Every row comes from one small tree of marks. The marks that hang from a mark follow it in brackets, in the order of their numbers. Every link used is in the known rows. Which tree was each row made from?
Known rows:
k35{k477}:  15  -2 -15 -11   4   6  11  -2   2  -1   2  12  -6   7   0   3 -20  -3  23   5  -6
k740{k182 k756{k477{k35 k629}} k915}:   6  -1   9 -14  31 -12  14 -11   1  -1 -11  14   5  23  10  -4  -6 -21  12   9  -5
k182{k740}:  18  -2  -7  -9   2   8  18  -4  -2  -3   0   6  -1   9   5  -3 -20   0  15  -2  -2
k182{k740{k756{k477{k35 k629}} k915}}:   7  -1   1 -14  30  -7  16  -8   0  -1 -11   7   4  17   6  -5  -3 -14  12   9  -2
k740{k182 k915}:  13   1  10  -9  10  -2  14 -11  -2  -4  -3  14  -3  11   8  -1 -18 -13  12 -14 -13
k756{k477{k35 k182 k915}}:   2   1 -11 -22  12 -14  16  -8  -2   8  -8  15 -15  13  15  -7 -23 -14   9   1  -3
k740{k756 k915}:  16  -1   9 -13  19   4  13  -7  -2  -3  -5  11  -3  26  -5  -2 -12 -12  20 -12 -11
k756{k740}:  21  -1  12 -13   5  13  12  -7  -4   7  -2  11  -2  26   2   1 -20  -1  23  -5  -3
k756{k477{k35 k182{k740} k629}}:  -3   0 -14 -12  16  -7  22  -5  -1   5  -5   6   0  12  20  -4 -19  -4   4  17   5
k740{k182 k756 k915{k477}}:  21   3  10 -14  12  -5   7  -9   1  -9  -8  16  -2  31   2  -3  -9 -20  21 -17 -15
k756{k477{k35 k629} k740{k182 k915}}:   7   2  22 -13  23  -8  12 -15  -2   6 -11  16   2  19  16   0  -7 -17  12   6  -4
k740{k915{k477}}:  16   7  10 -13   9  -9  11  -4   1  -1  -2  11 -13  31   2   2  -8 -16  21 -25 -12
k35{k477{k629 k915}}:  -1   0 -20 -10  13  -7  15   0  -3   7   1  13  -3 -10   3   5 -16  -8  20  -2  -4
k915{k477{k35{k740{k756}} k182 k629}}:  -4   2  -6 -21  18 -11  14  -5  -3   9  -2   9   1  36  12  -4  -5 -12   6   9   4
k756{k477{k35} k740{k915}}:  17   2  23 -20  17  -2   8 -13   0   7 -11  14  -9  28   7  -1  -8 -14  17  -3  -6
k756{k477{k182 k915}}:   4   1 -14 -14   8  -7  18  -6  -1   6  -5  16 -13  14  10  -4 -27 -10  14  -3  -7
k477{k35 k182 k629 k756{k740}}:  -5  -4   2 -24  26   8  16  -8 -12  19  -7   8   3  17  16  -6 -16  -2   7  -3   6
k35{k477{k182 k629 k756 k915} k740}: -18  -3 -33 -20  21  -2  18  -4  -9  13   0  16  -2 -21  11  -2 -17  -2   3  -1  -4
k740{k915}:  12   2   9 -10  12  -1  16  -6  -2   1  -1  10  -9  19   1   0 -14 -11  16 -18 -11
k740{k182 k915{k477{k35}}}:  14   6  13 -19   9 -15   7 -11   1  -3  -8  13  -9  22  13  -2  -7 -23  11 -17 -10
k182{k740{k756 k915{k477}}}:  21   3   3 -15  10   0   8  -5   0 -10  -7  10  -4  25  -2  -4  -5 -13  21 -20 -12

Write each row's tree:
  7   1  -6 -26  10  -5  10  -7  -1   4  -4  11  -6  37  10  -7  -9 -12   8   5  -1 -> k915{k477{k35{k740{k756}} k182}}
 -2   1  -4 -18  20 -14  18  -5  -7  14  -2   8  -4   7  11  -1 -11 -14  11  -6   3 -> k477{k35 k629 k915}
-10   1 -12 -13  22  -2  16  -7  -5   1   0  15   3   0   4   2  -9  -7   7   8  -8 -> k35{k477{k182 k629} k740{k756 k915}}
-18  -1   0 -24  32  -7  20 -10 -11  14  -4   9  -2   6  17  -6  -6 -10  -9  -9  -2 -> k477{k35{k740{k915}} k182 k629 k756}
 -4   4  16 -17  24  -9  16 -12  -5  12 -10  13  -5  23  16  -1 -10 -12   9   2  -1 -> k756{k477{k35 k182 k629} k740{k915}}
 -7  -3  -7 -19  22  -4  19  -7  -7  11  -1   8   5  23  12  -5 -11  -7   1  17   5 -> k477{k35{k740{k756}} k182 k629}
  5   3   7 -12  19 -10  12  -9  -2  -1  -3  15   6  26   6   0   0 -18  11  -4 -10 -> k35{k740{k182 k756 k915{k477{k629}}}}
 -2   2  -8 -24   9 -10  16  -8  -7   9  -5  12 -13   6  16  -6 -23 -12   6  -9  -1 -> k477{k35 k182 k915}
-15   4 -12 -10  16  -7  18  -6  -5   4   3  14  -2  -8  11   5 -12  -6   3   4  -8 -> k35{k477{k182 k629} k740{k915}}
  9   0   4 -10  14  -3  14 -11  -4   9  -8  19   3  10  12   0 -19 -12  19   5  -3 -> k756{k477{k629 k915} k740{k182}}
  4  -1  12 -21  20  13  13 -11 -11   7  -8  14  -6  15   7  -6 -18  -3  12 -25 -10 -> k477{k182 k756{k740{k915}}}
 14   2   1 -22   5  -9  10  -7   2   7   0   9  -9  32  11  -1  -6 -12  11  -1  -1 -> k915{k477{k35{k740}}}
-14   1 -14 -19  19 -19  21  -9  -5  16  -3  13  -7   7  20  -3 -14 -13  -2  14   2 -> k756{k477{k35{k740} k182 k629 k915}}
  9   2  20  -6  19  -2  15 -13  -2   5  -8  17   4  19  10   2 -12 -12  17   1  -9 -> k756{k477{k629} k740{k182 k915}}
-11   3  -1 -18  24  -8  18  -5  -7  10  -2  11  -4  20  12  -2  -5 -10   2 -22  -8 -> k35{k740{k915{k477{k182 k629 k756}}}}
  3   4  -6 -23   3 -10  12  -7  -1   8  -1  10 -11  29  17  -3 -12 -11   4   0  -1 -> k915{k477{k35{k740} k182}}
 -1  -1   9 -19  29  -9  16 -10  -6   8  -3   9   3  19   6  -2   2 -15   5   3  -1 -> k477{k35{k740{k756 k915}} k629}
  7   4   0 -15  15 -13  14  -1   0   9  -1   5  -4  35  10   2  -6 -14  16  -6   3 -> k915{k477{k35 k629}}
-12  -1 -12 -24  23 -11  18  -9 -10  14  -3  12   0   8  13  -6 -11 -12   0   8   3 -> k477{k35{k740{k756}} k182 k629 k915}
-10   2 -14 -17  21 -18  21  -6  -4  14  -6  12  -8  12  17  -4 -19 -14   6   5   2 -> k756{k477{k35 k182 k629 k915}}
-14  -3 -15 -25  27  -8  20  -5 -12  18  -6   9  -5   1  17  -8 -17 -10   2 -14   3 -> k477{k35 k182 k629 k756 k915}
-10   0 -12 -25  22  -9  16  -4  -6  16  -2   8  -2  24  18  -5  -6  -8   0  -4   3 -> k915{k477{k35{k740} k182 k629 k756}}
  9   7  23 -17  17 -12   7 -12  -5   6 -10  14  -1  24  16   1  -1 -20  14 -13  -4 -> k756{k740{k182 k915{k477{k35 k629}}}}
  8   8  20 -25   9  -7   6 -12  -5   5 -10  13 -14  31  14  -2  -8 -16  14 -20  -6 -> k756{k740{k915{k477{k35 k182}}}}
  6   7   4  -7  13 -10  16  -3  -2  -2  -3   6  -2  17   7   2  -3 -11  15 -19  -6 -> k182{k740{k915{k477{k629}}}}
 13  -3 -10 -12  14   5  17  -5   3  -1  -5  13  -3  36   2  -6 -25  -6  19  11  -6 -> k740{k756{k477{k182}}}
-13  -1  -6 -21  29  -3  20  -8 -11   6  -8   5   1  -4  18  -8 -11  -7  -4 -15  -1 -> k477{k35 k182{k740{k915}} k629 k756}
